What can hang from each mark:
k356: k321
k18: k980
k515: k98
k571: k685 k980
k98: k321
k321: k98 k377
k980: k377
k685: k18 k377 k743
k743: k980
k377: k515 k980

Each row was made from one small tree. The marks that hang from a mark follow it in brackets, in the order of their numbers. Every link used is in the known rows. Write each row's tree.
Known rows:
k743(k980(k377(k515(k98)))): | -.08 |  .16 | -.07 |  .09 |  .09 | -.24 | -.17 |  .07 | -.09 |  .06 | -.08 | -.10 | -.11 | -.19 |  .04 |  .04 |  .06 |  .00 | -.10 | -.16 | -.10 |
k743(k980(k377(k515(k98(k321))))): | -.03 |  .10 | -.05 |  .10 |  .12 | -.26 | -.13 |  .08 | -.06 |  .09 | -.02 | -.11 | -.14 | -.18 | -.01 | -.04 |  .01 | -.04 | -.09 | -.20 | -.11 |
k321(k98 k377(k515 k980)): | -.03 | -.12 | -.10 |  .13 | -.15 | -.23 |  .26 |  .09 | -.05 |  .04 |  .09 | -.07 | -.24 |  .02 | -.07 |  .19 |  .12 | -.04 | -.15 |  .32 |  .17 |
k571(k685(k18) k980): | -.03 |  .03 |  .36 | -.10 |  .07 |  .07 | -.25 |  .12 |  .03 |  .22 | -.01 | -.04 |  .01 | -.19 |  .49 |  .16 |  .17 |  .19 | -.12 |  .19 | -.14 |
k356(k321(k98 k377)): | -.08 | -.25 | -.11 |  .21 | -.03 | -.02 |  .10 |  .14 |  .01 |  .16 | -.07 | -.05 | -.22 | -.17 | -.17 |  .07 | -.04 | -.15 | -.11 |  .17 |  .17 |
k685(k18 k743(k980(k377(k515)))): |  .06 |  .30 |  .13 | -.18 |  .11 | -.16 | -.35 |  .17 | -.09 | -.03 | -.20 | -.08 | -.11 | -.19 |  .43 |  .17 |  .04 |  .07 | -.19 | -.29 | -.04 |
k571(k685 k980(k377(k515))): | -.13 |  .13 |  .12 | -.01 |  .11 | -.06 | -.20 |  .15 |  .01 |  .28 | -.07 | -.14 | -.04 | -.15 |  .35 |  .27 |  .25 |  .17 | -.17 |  .21 | -.16 |
k571(k685(k377 k743) k980): | -.07 |  .20 |  .10 | -.12 |  .19 | -.05 | -.35 |  .26 | -.04 |  .32 | -.22 | -.17 | -.01 | -.12 |  .51 |  .25 |  .09 |  .16 | -.17 |  .06 | -.13 |
k571(k685(k743) k980(k377)): | -.09 |  .23 |  .12 | -.15 |  .20 | -.07 | -.36 |  .24 |  .00 |  .35 | -.21 | -.24 | -.03 | -.15 |  .56 |  .24 |  .12 |  .17 | -.18 |  .08 | -.14 |
k685(k18 k377(k515(k98(k321)) k980) k743): |  .05 |  .13 |  .10 | -.08 |  .23 | -.37 | -.15 |  .23 | -.11 |  .03 | -.05 | -.03 | -.17 | -.05 |  .29 |  .23 | -.03 |  .11 | -.19 | -.22 | -.02 |
k377(k515(k98) k980): | -.11 | -.04 |  .01 |  .10 |  .04 | -.43 |  .09 | -.01 | -.05 |  .05 |  .12 |  .04 | -.10 | -.05 | -.04 |  .10 |  .09 |  .05 | -.02 |  .23 | -.01 |
k685(k743): | -.03 |  .16 |  .04 | -.04 |  .08 | -.19 | -.19 |  .17 | -.08 |  .10 | -.20 | -.05 | -.04 | -.10 |  .17 |  .03 | -.06 |  .05 | -.02 | -.03 | -.02 |
k377(k515(k98(k321)) k980): | -.06 | -.12 |  .03 |  .11 |  .08 | -.45 |  .14 |  .01 | -.01 |  .09 |  .19 |  .02 | -.13 | -.04 | -.10 |  .00 |  .02 |  .01 | -.01 |  .18 | -.02 |
k98(k321(k377(k515 k980))): |  .00 | -.16 |  .00 |  .12 |  .01 | -.29 |  .23 |  .05 | -.05 |  .19 |  .12 | -.01 | -.23 |  .03 | -.11 | -.05 | -.11 | -.03 | -.08 |  .18 |  .02 |
k356(k321(k98 k377(k515 k980))): | -.10 | -.24 | -.14 |  .15 | -.06 | -.16 |  .19 |  .09 |  .02 |  .12 |  .01 | -.04 | -.25 | -.11 | -.13 |  .19 |  .03 | -.14 | -.15 |  .30 |  .22 |
k321(k98 k377(k515)): | -.01 | -.15 | -.07 |  .25 | -.15 | -.15 |  .19 |  .09 | -.05 |  .01 |  .05 | -.01 | -.20 | -.06 | -.18 |  .16 |  .18 | -.09 | -.13 |  .25 |  .15 |
k685(k18(k980) k377(k515(k98(k321))) k743): |  .02 |  .18 |  .14 |  .02 |  .12 | -.26 | -.21 |  .28 | -.18 | -.02 | -.09 | -.02 | -.07 | -.21 |  .23 |  .19 |  .10 |  .05 | -.08 | -.37 | -.04 |
k356(k321): | -.14 | -.11 | -.01 |  .12 |  .06 | -.06 | -.05 |  .11 | -.01 |  .16 | -.12 |  .01 | -.09 | -.20 | -.10 |  .01 | -.09 | -.05 | -.02 |  .10 |  .03 |
k685(k18 k377(k515 k980) k743): |  .02 |  .28 |  .08 | -.17 |  .14 | -.26 | -.17 |  .24 | -.15 | -.02 | -.16 | -.04 | -.15 | -.01 |  .39 |  .35 |  .02 |  .18 | -.22 | -.14 | -.01 |
k571(k980): | -.10 |  .05 |  .14 |  .03 |  .03 | -.07 | -.14 |  .11 |  .00 |  .19 | -.06 | -.05 |  .00 | -.14 |  .15 |  .01 |  .03 |  .13 | -.01 |  .15 | -.12 |
k356(k321(k98)): | -.10 | -.14 | -.06 |  .15 |  .01 |  .00 | -.01 |  .18 |  .04 |  .09 | -.06 | -.06 | -.10 | -.21 | -.15 |  .04 |  .00 | -.11 | -.04 |  .11 |  .13 |
k980(k377(k515(k98(k321)))): | -.09 |  .03 | -.03 |  .22 |  .14 | -.29 | -.03 |  .14 | -.07 |  .12 |  .02 | -.08 | -.15 | -.13 | -.13 |  .05 |  .05 |  .04 | -.07 | -.08 | -.11 |

Write each row's tree:
|  .03 |  .25 |  .19 | -.21 |  .16 | -.03 | -.36 |  .18 | -.06 |  .14 | -.18 | -.13 | -.08 | -.18 |  .56 |  .17 |  .08 |  .10 | -.19 | -.14 | -.09 |
k571(k685(k18 k743(k980(k377))))
| -.02 | -.24 |  .03 |  .21 |  .12 | -.33 |  .13 |  .05 | -.04 |  .23 |  .12 | -.03 | -.20 | -.07 | -.14 | -.18 | -.17 | -.04 |  .00 |  .05 | -.04 |
k515(k98(k321(k377(k980))))
|  .07 |  .31 |  .08 | -.13 |  .12 | -.18 | -.34 |  .21 | -.14 | -.07 | -.22 | -.02 | -.11 | -.15 |  .37 |  .27 |  .06 |  .07 | -.23 | -.33 | -.03 |
k685(k18 k377(k515) k743(k980))
|  .07 |  .33 |  .09 | -.18 |  .17 | -.08 | -.38 |  .26 | -.16 |  .00 | -.28 | -.09 | -.11 | -.14 |  .43 |  .16 | -.08 |  .10 | -.20 | -.42 | -.08 |
k685(k18 k377 k743(k980))
|  .00 |  .21 |  .13 | -.18 |  .16 | -.15 | -.20 |  .21 | -.10 |  .10 | -.12 | -.06 | -.10 | -.04 |  .50 |  .37 |  .13 |  .17 | -.23 |  .02 | -.05 |
k571(k685(k18 k377(k515 k980) k743))
| -.09 | -.16 | -.04 |  .18 | -.02 | -.38 |  .19 | -.03 | -.09 |  .14 |  .07 |  .04 | -.23 | -.01 | -.06 |  .11 |  .01 |  .00 | -.10 |  .28 |  .04 |
k321(k377(k515(k98) k980))
|  .00 |  .12 |  .26 | -.08 |  .21 | -.14 | -.38 |  .20 |  .00 |  .20 | -.11 | -.05 | -.03 | -.20 |  .56 |  .36 |  .24 |  .17 | -.22 |  .02 | -.11 |
k571(k685(k18 k377(k515(k98)) k743) k980)
| -.11 |  .13 | -.01 |  .00 |  .09 | -.14 | -.03 |  .15 | -.12 |  .17 | -.05 | -.07 | -.10 |  .00 |  .20 |  .28 |  .12 |  .15 | -.15 |  .17 | -.10 |
k571(k685(k377(k515 k980)))
| -.07 |  .23 | -.08 |  .03 |  .05 | -.17 | -.16 |  .09 | -.10 |  .05 | -.12 | -.11 | -.11 | -.15 |  .08 |  .07 |  .06 |  .03 | -.12 | -.13 | -.10 |
k743(k980(k377(k515)))
| -.03 | -.15 |  .07 |  .26 |  .06 | -.35 |  .03 |  .02 |  .00 |  .07 |  .14 |  .10 | -.08 | -.15 | -.23 | -.05 |  .08 | -.05 |  .02 |  .09 | -.03 |
k377(k515(k98(k321)))
|  .05 |  .18 |  .15 | -.08 |  .19 | -.17 | -.35 |  .16 | -.09 |  .08 | -.13 | -.03 | -.08 | -.19 |  .44 |  .28 |  .17 |  .06 | -.22 | -.15 | -.07 |
k571(k685(k18 k377(k515(k98)) k743(k980)))
| -.04 |  .10 |  .26 | -.04 |  .11 |  .01 | -.25 |  .17 | -.03 |  .17 | -.04 | -.03 | -.03 | -.16 |  .44 |  .34 |  .25 |  .21 | -.21 |  .12 | -.15 |
k571(k685(k18 k377(k515)) k980)
| -.04 |  .18 |  .10 | -.08 |  .12 | -.08 | -.05 |  .23 | -.18 |  .02 | -.09 | -.07 | -.15 |  .00 |  .25 |  .17 | -.09 |  .24 | -.15 | -.15 | -.12 |
k685(k18 k377(k980))
| -.07 | -.18 | -.01 |  .30 | -.03 | -.30 |  .11 | -.02 | -.08 |  .12 |  .04 |  .10 | -.19 | -.10 | -.17 |  .08 |  .06 | -.05 | -.07 |  .21 |  .02 |
k321(k377(k515(k98)))
|  .01 | -.18 |  .02 |  .21 | -.01 | -.23 |  .17 |  .06 | -.05 |  .17 |  .09 |  .03 | -.20 | -.04 | -.20 | -.08 | -.07 | -.06 | -.05 |  .12 |  .00 |
k98(k321(k377(k515)))
|  .07 |  .11 |  .14 |  .04 |  .21 | -.28 | -.23 |  .24 | -.10 |  .00 | -.09 |  .02 | -.13 | -.14 |  .18 |  .19 |  .02 |  .06 | -.16 | -.29 | -.04 |
k685(k18 k377(k515(k98(k321))) k743)
| -.01 | -.15 |  .01 |  .08 |  .04 | -.22 |  .20 |  .10 | -.06 |  .24 |  .08 | -.07 | -.23 |  .04 | -.07 | -.15 | -.22 |  .00 | -.05 |  .11 | -.02 |
k98(k321(k377(k980)))
| -.13 |  .14 |  .12 | -.04 |  .15 |  .01 | -.23 |  .19 | -.01 |  .33 | -.11 | -.20 | -.04 | -.15 |  .39 |  .18 |  .14 |  .19 | -.14 |  .14 | -.19 |
k571(k685 k980(k377))
|  .06 |  .31 |  .14 | -.21 |  .14 | -.10 | -.37 |  .21 | -.09 |  .02 | -.23 | -.13 | -.11 | -.18 |  .47 |  .10 | -.04 |  .09 | -.17 | -.34 | -.07 |
k685(k18 k743(k980(k377)))
| -.14 |  .09 | -.05 |  .21 |  .11 | -.27 | -.07 |  .13 | -.09 |  .08 | -.04 | -.06 | -.13 | -.13 | -.08 |  .13 |  .11 |  .08 | -.08 | -.04 | -.11 |
k980(k377(k515(k98)))
|  .10 |  .18 |  .16 | -.11 |  .19 | -.26 | -.32 |  .17 | -.05 |  .02 | -.10 | -.08 | -.14 | -.22 |  .34 |  .06 |  .00 |  .01 | -.17 | -.35 | -.04 |
k685(k18 k743(k980(k377(k515(k98(k321))))))
| -.08 |  .17 |  .18 | -.03 |  .06 |  .08 | -.16 |  .24 | -.18 |  .10 | -.09 | -.07 | -.03 | -.15 |  .34 |  .20 |  .14 |  .18 | -.09 | -.11 | -.15 |
k571(k685(k18(k980) k377))
| -.04 |  .24 |  .18 | -.06 |  .07 | -.21 | -.26 |  .24 | -.15 | -.02 | -.14 | -.07 | -.05 | -.24 |  .35 |  .17 |  .15 |  .09 | -.06 | -.28 | -.05 |
k685(k18(k980(k377(k515(k98)))) k743)
| -.03 |  .07 |  .15 |  .16 |  .06 | -.17 | -.06 |  .21 | -.19 | -.04 |  .04 |  .03 | -.08 | -.20 |  .03 |  .12 |  .13 |  .09 | -.03 | -.29 | -.11 |
k685(k18(k980) k377(k515(k98(k321))))
|  .03 |  .23 |  .18 | -.18 |  .13 | -.09 | -.33 |  .15 | -.05 |  .09 | -.15 | -.08 | -.07 | -.18 |  .53 |  .24 |  .17 |  .08 | -.21 | -.08 | -.07 |
k571(k685(k18 k743(k980(k377(k515)))))
|  .11 |  .17 |  .11 | -.04 |  .21 | -.29 | -.32 |  .20 | -.10 | -.02 | -.11 | -.01 | -.14 | -.19 |  .27 |  .15 |  .01 |  .00 | -.19 | -.40 | -.04 |
k685(k18 k377(k515(k98(k321))) k743(k980))
|  .07 |  .23 |  .09 | -.05 |  .18 | -.27 | -.35 |  .18 | -.13 | -.05 | -.17 |  .00 | -.12 | -.20 |  .32 |  .23 |  .07 |  .04 | -.20 | -.36 | -.04 |
k685(k18 k377(k515(k98)) k743(k980))
| -.08 |  .21 |  .13 |  .07 | -.03 | -.07 | -.08 |  .23 | -.23 | -.09 | -.06 |  .02 | -.05 | -.16 |  .13 |  .24 |  .18 |  .15 | -.07 | -.21 | -.10 |
k685(k18(k980) k377(k515))
| -.16 |  .11 | -.01 |  .17 |  .01 | -.23 |  .00 |  .19 | -.15 |  .08 |  .01 | -.12 | -.06 | -.20 | -.06 |  .00 |  .12 |  .03 |  .05 | -.16 | -.11 |
k18(k980(k377(k515(k98(k321)))))
| -.13 | -.29 | -.06 |  .28 |  .04 | -.22 |  .06 |  .01 | -.01 |  .19 | -.04 |  .09 | -.21 | -.21 | -.20 |  .09 | -.02 | -.14 | -.09 |  .22 |  .10 |
k356(k321(k377(k515(k98))))
